Known rows, with every step that occurs:
lepepa > vita > rubafo > kupus > surus > vepogu: [-27 -29  29 -30  21 -16 -15  66 -54   0  -2   6  43  36 -15  -4  13  14
   5  27 -23   8  23 -19 -29   4  -2  -3  15  29 -21  31  24 -61  13 -24
  37  88 -70 -26 -34  47]
lepepa > vita > naru: [-35  -1  16 -24   1   4 -25  31 -51   7 -29   5  43  18 -13 -18  13 -11
  20  54 -52  31 -44 -15  41 -14 -16  54 -23  24  15   7 -28 -32 -30 -32
 -12  68 -59 -31 -15  58]
rubafo > vita: [-22  -9  -2  -5 -12 -15  -9  48 -14  -3  13   8  25  39 -31   8  23 -22
  29  22 -45   4 -10 -24  51  12  21  43 -23  16  -3  -1  19 -17 -30   4
 -24  71  -8 -11 -14  56]
rubafo > kupus: [-15  -1   8 -50 -11 -23 -38  48 -19  12  -6  21  44  63 -19  29  17 -31
  40  29 -22  -9  -5 -20  16 -14  20  17  -8  30   4  24  29 -41  -9  11
   2  72 -27 -16   2  26]
vepogu > surus > kupus > rubafo: [ -2  -6 -15  -6  24  11 -33  13  14   5  -3  25  16  34  10   7  14 -56
  45  63 -26  32   3  -4  -6 -62 -25 -36  -1  33 -22  14 -25 -85   1  17
  16  52 -46 -48  40  36]
vita > rubafo > vepogu > surus: [  1  -4  15   5  38 -39 -10  42 -28   5  14  16  20  12   1  -1  34 -18
  37  42 -56 -10  23   0 -26  16 -10 -16   3  46  -5  17  -7 -35  -9 -11
  45  39 -51  30   8  72]
kupus > rubafo > tizumi > toboga > vita > lepepa: [ 26  33   1 -16  22   4 -44  31 -11 -28 -33  -4  -4  13 -37 -11   9 -30
  22  30 -38  50 -32 -30  52  15 -14  26  30  24 -16   7  34 -62  31 -37
 -41  32 -24 -47   1  33]
safi > rubafo: [-20  14  13 -13   7 -10  -4  15 -23   1  -9  28  18  48  -9 -14   3  -3
  32  40 -27  -5  -8 -17  11 -16 -19  24  25 -11   6  -4 -20 -25 -29  19
 -12  85 -13 -17  -6  22]
tizumi > toboga > vita > rubafo > kupus: [ 10  15  12 -49  -7 -25 -34  38 -22 -15 -29  -8  23  50 -20   8  21  -7
  42  21 -27   2 -20 -32  26  -1   7 -18  12  31  -3  20  38 -46  21 -33
  33  29 -45 -23 -35  40]
toboga > tizumi: [-10 -11  -8  -3   5 -24 -33  26 -10 -14  10 -11  25  46  -3  18  21 -38
  31  45 -22   6 -22 -34  51  12 -16  35  -3  33 -17   1  15 -30  -3  29
 -19  49 -19  -5  -4  38]
toboga > tizumi > rubafo > vita: [ -6  -2 -20  14  -7   3  14  39 -14 -14  18 -15  16  53 -18  16  31   1
  31  26 -43  -4  -2 -40  60  30  -2  51  -4  18 -14 -10  21  28   1  11
 -13  25  10   3 -16  68]
toboga > tizumi > rubafo > sadu: [  8   6 -30 -10  -4  14  13  36 -18  -8   1  -6  30  44 -19  27  40  -7
  39  31 -22  -6 -10 -38  45  27 -17  30  23  45  -6   0  17   4  -8  18
 -12  23  14  25 -13  35]
toboga > tizumi > rubafo > vepogu > surus: [ 16   5 -10  34  39 -21  -5  28 -31 -10  24  -9  34  32   7  13  43 -12
  47  32 -56 -13   4 -30   3  28 -32  17  22  60  -8   7   5   7   5   9
  35  13 -21  39  29  83]
kupus > rubafo > vita: [-22   2   0  -3  -1  10 -14  44   5   4  11  11  -4  32 -35  -3  25  -9
  13  19 -30  16  -3  -5  51   9  11  28  -1  -1 -24   6  14 -38 -15   3
 -30  60   0 -31  -2  44]
rubafo > tizumi > toboga > vita: [ 16  15 -10   2  16  -6 -29  36 -19 -33 -18 -24  10  32 -33  -7  23 -32
  38  25 -44  11 -30 -54  67  14 -15  28   8  42  -6  -3  42 -47  13 -22
 -12  46 -12 -14 -16  65]
toboga > vita > naru: [-26 -13   4 -12  -3 -19 -33   8 -30  13 -10  -9  46  20 -14 -19  35 -23
  30  37 -47  32 -35 -22  71  -5 -10  44  -7  12   6   1 -22 -40 -26 -24
 -12  33 -47 -28 -21  45]
tizumi > rubafo > kupus > surus > vepogu: [ -6 -15  12 -18  18  -4 -25  38 -29  15   7  21  47  54 -15  16  17  14
  28   5 -28 -13  22 -23 -35  -6  11  -6  33  20   8   1  -5 -50  10  -1
  31  75 -34 -10   8  23]
vita > rubafo > kupus: [-12  -3  16 -60  -9 -23 -25  48 -17  17  -8  22  19  61 -13  21  11  -5
  35  44 -18 -12  22  -7  -3  -1  17  -8  -9  16  -4  22  14 -43   6   2
  21  55 -37 -12 -17  27]
tizumi > rubafo: [-11  15  -2 -17 -12  -2   1  17  -9   8 -15  20  19  43 -13  11   4  -4
  42  31 -48 -14 -12 -10   4 -15   7  15   6   9  19  -8 -37 -16 -11  10
  -8  53 -10 -15   0  31]
vita > toboga: [  4  -3  28 -41  -1 -16 -44  18 -16   5 -18  32  26  43 -11  -3  -8 -15
  33  31 -24   8 -19  -2  16 -12  12  11  -6  20  -1 -10   2 -44 -37  -4
   3  66 -45   4  13  26]
lepepa > vita: [-32   9   9 -20 -12 -12  -4  41 -38 -11 -18   1  37  38 -18  -2   3 -28
  23  42 -46  13 -36 -19  35 -17  -3  46 -13  37   2  25   5 -22 -20  -4
 -23  83 -27 -34 -20  53]
surus > kupus > rubafo > sadu: [ -8   3 -23 -42  -2  30 -15  42   7  10   1  24  17  35 -18  29  24 -34
  32  44  -5  31   3 -12  23 -28  -5 -18  13  30 -39  22   7 -69  -6  -7
 -19  68   7 -37  11  15]
vepogu > surus: [ -2  -8  -3   6  17 -21 -27  23  -9   1  -9  19  38  29  -5   0  22 -57
  50  50 -48   0 -16 -12   6 -25  -9   8  -9  46  24   1 -14 -53 -32  30
  14  53 -54   2  17  47]
rubafo > sadu: [ -8   0  -9 -29  -8  -7 -13  48 -16   6  -6  17  36  29 -31  20  33 -33
  38  28 -27   5 -16 -21  34   7   8  21   6  47   9   9  16 -40 -37   9
 -21  69  -2  13 -10  28]
vita > toboga > tizumi > rubafo > vepogu > surus > kupus: [ 38  -5  -3  -2  39  -2 -20  17 -29  -9  13  16  43  47  25  20  19 -13
  52  42 -37  15  13 -27 -12  -6 -33 -19   7  63 -40   0  17  -5   8 -25
  67  14 -45  29  47  80]
safi > rubafo > tizumi > toboga > vita > naru: [ 13  20   6   5  46  20 -27  13 -50 -16 -33  -5   9  25 -21 -45  27  18
  25  42 -39  19 -28 -53  67  14 -56  43  31  -1   7 -24   1 -38  -9 -46
   7  43 -32  -7 -11  63]
vita > toboga > tizumi > rubafo > kupus > surus: [ 14  -9  10 -37  11  34 -38  20 -28  16  19  18  33  89  -9   2  16  25
  38  13 -13   9  13 -21   8  14 -16  15  33  30  -5  -5  43 -18  -2   9
  28  19 -49  10  21  19]
vepogu > surus > kupus > rubafo > tizumi: [  9  -8 -29   1  46  25 -27  38   5   2   2  15  -1  38   0   8  19 -58
  39  78 -21  25  39 -22   9 -36 -37 -23  -3  39 -37  13   6 -81  18  15
  13  48 -28 -31  48  64]
tizumi > rubafo > kupus > surus: [-15   1   4 -33  -3  33 -12  30 -21  28  15  27  35  75 -25  11  18  10
  44  13 -39  -9  16 -10 -15 -13   8  14  27  20  24   6   1 -27  -7  14
   6  52 -29 -22  12  17]

Rows:
[  3  11  11  16  41 -14 -32  35 -10  12  17  13  12   9  -6  -4  39 -28
  27  22 -44   6   3   3  -7   4 -14  -5  24  44 -15  27  -2 -57  -9   0
  19  49 -31   5  44  60]
kupus > rubafo > vepogu > surus
[ -8 -35  17 -20  23 -24 -51  46 -27   9  18  18  50  47 -18  14  22 -13
  25   9 -17   0  14 -25 -20  -2  10   1  17  32  -1  10  24 -78  -4   1
  20  96 -49 -13   3  20]
rubafo > kupus > surus > vepogu
[-18  -1   1  -6  -5  20   0  29 -28  20  -7  17  25  29 -24  -7  29  26
  27  33 -64   9 -16 -13  42  13  10  47 -18  -6  24 -26 -36   3 -28 -32
  -4  34 -25  -5  -9  61]
tizumi > rubafo > vita > naru
[  2  17   6 -14  -1 -23 -23  18 -12 -24 -29 -12   3  24 -16 -11  15  -8
  37  26 -44  11 -37 -25  30  -2  -6 -14  13  23  -1  -3   0 -49  11 -30
  13  29 -41 -23 -41  41]
tizumi > toboga > vita > rubafo
[ -8   0   4 -30 -23 -48 -17  17 -24 -10 -16   3  54  26 -24   3  12 -53
  31  32 -49  42 -35 -23  46  -4  14  49   2  22   6  17   8 -20  -9 -14
 -47  46 -37 -43 -25  24]
toboga > vita > lepepa
[ -5   9  -5  -9  27  14 -27  43   3   7   3   7 -22  31 -25  -3  14 -18
  15  45 -15   7  20 -15  39  12 -13  18  10  11 -32   8  13 -64  10  14
 -29  59   1 -22  21  43]
kupus > rubafo > tizumi
[  2  16   4  -5  -7 -22 -36  15 -13 -28 -25 -15  27  30 -22  -3  20 -34
  46  11 -49  14 -62 -37  52 -13  -3  14  15  36  10  -2   9 -49  -7 -21
  -4  48 -25 -26 -19  42]
tizumi > toboga > vita
[  2   6  -1   8  44 -14   0  25 -38  -2  16  33  43  38  14   4  24 -26
  48  47 -42   5  19 -26 -28 -34 -39  -9  21  31 -21  15  -8 -26 -16 -11
  41  79 -26  -5  31  63]
safi > rubafo > vepogu > surus > kupus
[-22 -17  -5 -20   8  35 -30  32  -6  21   3  23   9  26 -16   2  27  -7
  21  51 -31  51   1 -11  48 -25  -4  12 -23  -7 -33   1 -19 -58  -8 -38
 -10  52 -27 -57  11  50]
surus > kupus > rubafo > vita > naru
[ 14  27  -8   2  28  15 -36  34   0 -25 -17 -23 -19  26 -31 -17  24 -18
  22  21 -26  22 -22 -38  68  12 -23  12  32  26 -27   4  36 -67  28 -17
 -18  35  -5 -32   4  53]
kupus > rubafo > tizumi > toboga > vita
[-15   7   3 -23  16  -4 -27  34  -7  11  23  16   8  31  -2  25  19 -21
  26  28 -28  22  12  -8   1 -17  -1 -14  10  20 -56  28   3 -55  19 -29
  -3  78   3 -41  29  44]
surus > kupus > rubafo > vepogu
[  0  17 -16 -25 -15  16  18  37 -14   9 -12  23  34  34 -29  20  26  -2
  44  26 -38 -10  -6 -16  17   4   7  14  20  34  18   0 -11  -8 -24   1
 -12  47  12  14  -7  28]
tizumi > rubafo > sadu
[ 22  19  -2  -9  27   4 -46  46 -15 -26 -24   6  -4  31 -26  10   6 -24
  45  36 -40  -8 -23 -41  27   7 -10  15  -1  43   9 -19  21 -61   3 -11
  -8  70 -16   3  12  54]
rubafo > tizumi > toboga
[ 14  11  -6 -33  -4  27  15  43 -49 -21 -23  -3  43  48 -20  -1  15  19
  22  32 -19  17 -27 -32  53  29 -24  40  20  56 -16  12  44  22 -23 -20
  10  28 -18  26 -14  56]
lepepa > vita > toboga > tizumi > rubafo > sadu
[ -6 -14 -20   7  17  20 -14  36   8   0  11  19  17  34  -7   8  31 -49
  34  48 -35  34  15 -14  21 -37 -10 -14 -14  27 -31  14   6 -58  -8   1
  11  50 -33 -44  25  62]
vepogu > surus > kupus > rubafo > vita
[ 20   9  16 -12  22 -15 -21  24 -37  -2  16   4  19  44  -1   8  16  29
  28   9 -32  -5  -1 -22  16  43 -11  22  22  35 -32  -6  24  15   1 -26
  28  27 -13  40  20  61]
vita > toboga > tizumi > rubafo > vepogu
[ 21  31   6  -2  40  18 -22  33 -29 -27 -28  21 -11  42 -20 -16  -2   8
  35  41 -31 -14 -11 -41  20   0 -38  22  33   8   6 -22  10 -42  -7  -7
   0  85  -7   3   8  46]
safi > rubafo > tizumi > toboga
[  1 -11  23 -23  -4 -12 -24  39 -20   2  -2  27  24  42 -27  -8   6  -5
  24  17 -36  13 -11 -13  48  10  25  33 -21  15 -10 -11  33 -20 -45 -17
   3  64 -30  10  -3  52]
rubafo > vita > toboga
[ 19   3   6 -20   2   1 -25   7 -16  -7 -10  12  18  57   2   3  -2  14
  35  35 -21   2 -11 -20  29  13 -14  16  11  23 -15 -21   4  -3  -6   7
  15  21 -29  17  10  36]
vita > toboga > tizumi > rubafo
[ 14  18 -25 -13  21  27 -35  30   2 -25 -14 -17 -11  37 -17   4  16 -35
  36  39 -20  39  -6 -48  56 -22 -28 -12  17  29 -51  10  34 -76  43 -36
  -7  44  -4 -60   8  58]
surus > kupus > rubafo > tizumi > toboga > vita
[-13 -18  25 -12  38 -10 -28  34 -42   7  13  29  46  55 -10  -8  16  15
  18  12  -6  -7  25 -29 -25  -6 -16   6  51  -1  -6   6  13 -61 -13   9
  29 109 -38 -13   1  12]
safi > rubafo > kupus > surus > vepogu
[ -2 -17 -17  -8  13 -10 -26  19  -4  -2  -6  26  46  40  10  22  13 -72
  61  69 -41  17   0 -22  -7 -61 -12 -19 -20  52  -2   6 -20 -62 -14  16
  22  60 -51 -26  25  48]
vepogu > surus > kupus
[-25 -18   6 -37  -2  -4 -13  30 -24  19  26  -6  29  62 -25 -10  40  -4
  28  14 -28  14  29 -15  23  10  -4   6  22  16 -12  31  35 -46   8   0
  14  27 -48 -35 -33  30]
toboga > vita > rubafo > kupus > surus
[-11  -3   3 -10  28 -18  15  55 -51  -9   2   5  41  22  12   7  21 -28
  34  62 -57  20  22 -18 -27 -24 -26 -20 -16  63 -36  41   4 -24  10 -43
  49  58 -57 -22  -3  97]
lepepa > vita > rubafo > vepogu > surus > kupus
[ 15   9 -17 -16  33  43 -55  18 -13  -8 -23  -9  -5  21 -12 -12  27 -16
  28  51 -25  56 -20 -42  64 -18 -43  -4   8  16 -40  -6   3 -88  33 -64
   4  27 -31 -57  14  59]
surus > kupus > rubafo > tizumi > toboga > vita > naru
[ 17  30  -2   8  32   7  -6  27 -34 -33 -22 -11   1  40 -27 -30  16  -4
  30  29 -32   0 -17 -56  58   8 -43  32  42   9  -7  -7  32 -27   3 -19
  -1  56  -2 -13 -15  58]
safi > rubafo > tizumi > toboga > vita
[-22 -16  14 -45   9  10 -28  42 -20  26  17  28  16  64 -19   4  21   5
  32  28 -23  -1  32   0 -17   3   5  -6  12  17   2  13  13 -59  -1  11
  15  53 -53 -18  -9  18]
vita > rubafo > kupus > surus
[-15  20  22  -4  26 -26   2  30 -43   5  18  21  23  37 -10  -7  20  13
  23  17 -38 -13   4 -17   3  15 -16  34  35   2 -11  12   2  -7 -24 -12
   0  93   1   7   7  44]
safi > rubafo > vepogu
[ 26 -31  22 -22  35   1 -50  26 -34   2  11  12  44  63  -1   7  11  31
  21   6  -1   0  18 -32 -14  21 -10  -7  39  29 -26 -12  40 -40  10  -7
  56  44 -59  21  16  27]
vita > toboga > tizumi > rubafo > kupus > surus > vepogu
[ 20  13  11  21  38 -39 -25  30 -29 -25  -7 -15  19   3  -8 -16  45 -16
  44  15 -64   5 -19 -25   1  16 -22 -24  24  60  -2  14  15 -42   9 -47
  56  14 -57  19 -11  84]
tizumi > toboga > vita > rubafo > vepogu > surus
[-20   2 -10 -33  -1  13 -32  18  14  10  -1  22   3  43   1  18   0 -37
  34  50 -14  29   1  -6  13 -49  -6 -20   0   7 -38  13 -18 -75   9   3
 -15  71 -14 -66  20  18]
surus > kupus > rubafo
[ -6  -4  -2 -18  23 -11  -7  51 -15   1  -3   7 -15  33 -19   2   6  -8
  24  65 -31 -13  39 -19  19  23  -8   9 -11  13 -19  -1   8 -41  12   3
  -5  53 -18   3 -13  57]
vita > rubafo > tizumi
[-12   5  30 -39  -9  -9 -23  34 -43  -6 -30  19  39  41 -15 -17 -13  -9
  21  34 -35  23 -33  -9  27 -13   3  34 -12  34  -6  13  17 -25 -36 -21
   3  77 -51 -10  -8  49]
lepepa > vita > toboga
[ 15  23  10 -26 -12 -34 -43  13 -24 -31 -42   3  41  20 -26   4   3 -45
  44  20 -59  44 -70 -32  37 -10   9  30  14  37  23   0  10 -38  -2 -39
 -31  45 -50 -37 -21  22]
tizumi > toboga > vita > lepepa
[  0  12  -6   9  17 -21  -2  32 -29  -5  28 -15  22  41  -3  24  31   7
  34  18 -44 -13  -2 -32  20  39 -14  33  20  37 -22   6   9  16  14  -6
   2  34  10  18   9  64]
toboga > tizumi > rubafo > vepogu
[ -2  -1  10 -31   6  11 -36  30 -25  -4   0  -3  19  56 -26  -9  30   5
  39   3 -33  16  -9 -26  10   2  -6 -13  35  30   4  11  36 -62  15 -24
  26  29 -63 -28 -26  27]
tizumi > toboga > vita > rubafo > kupus > surus
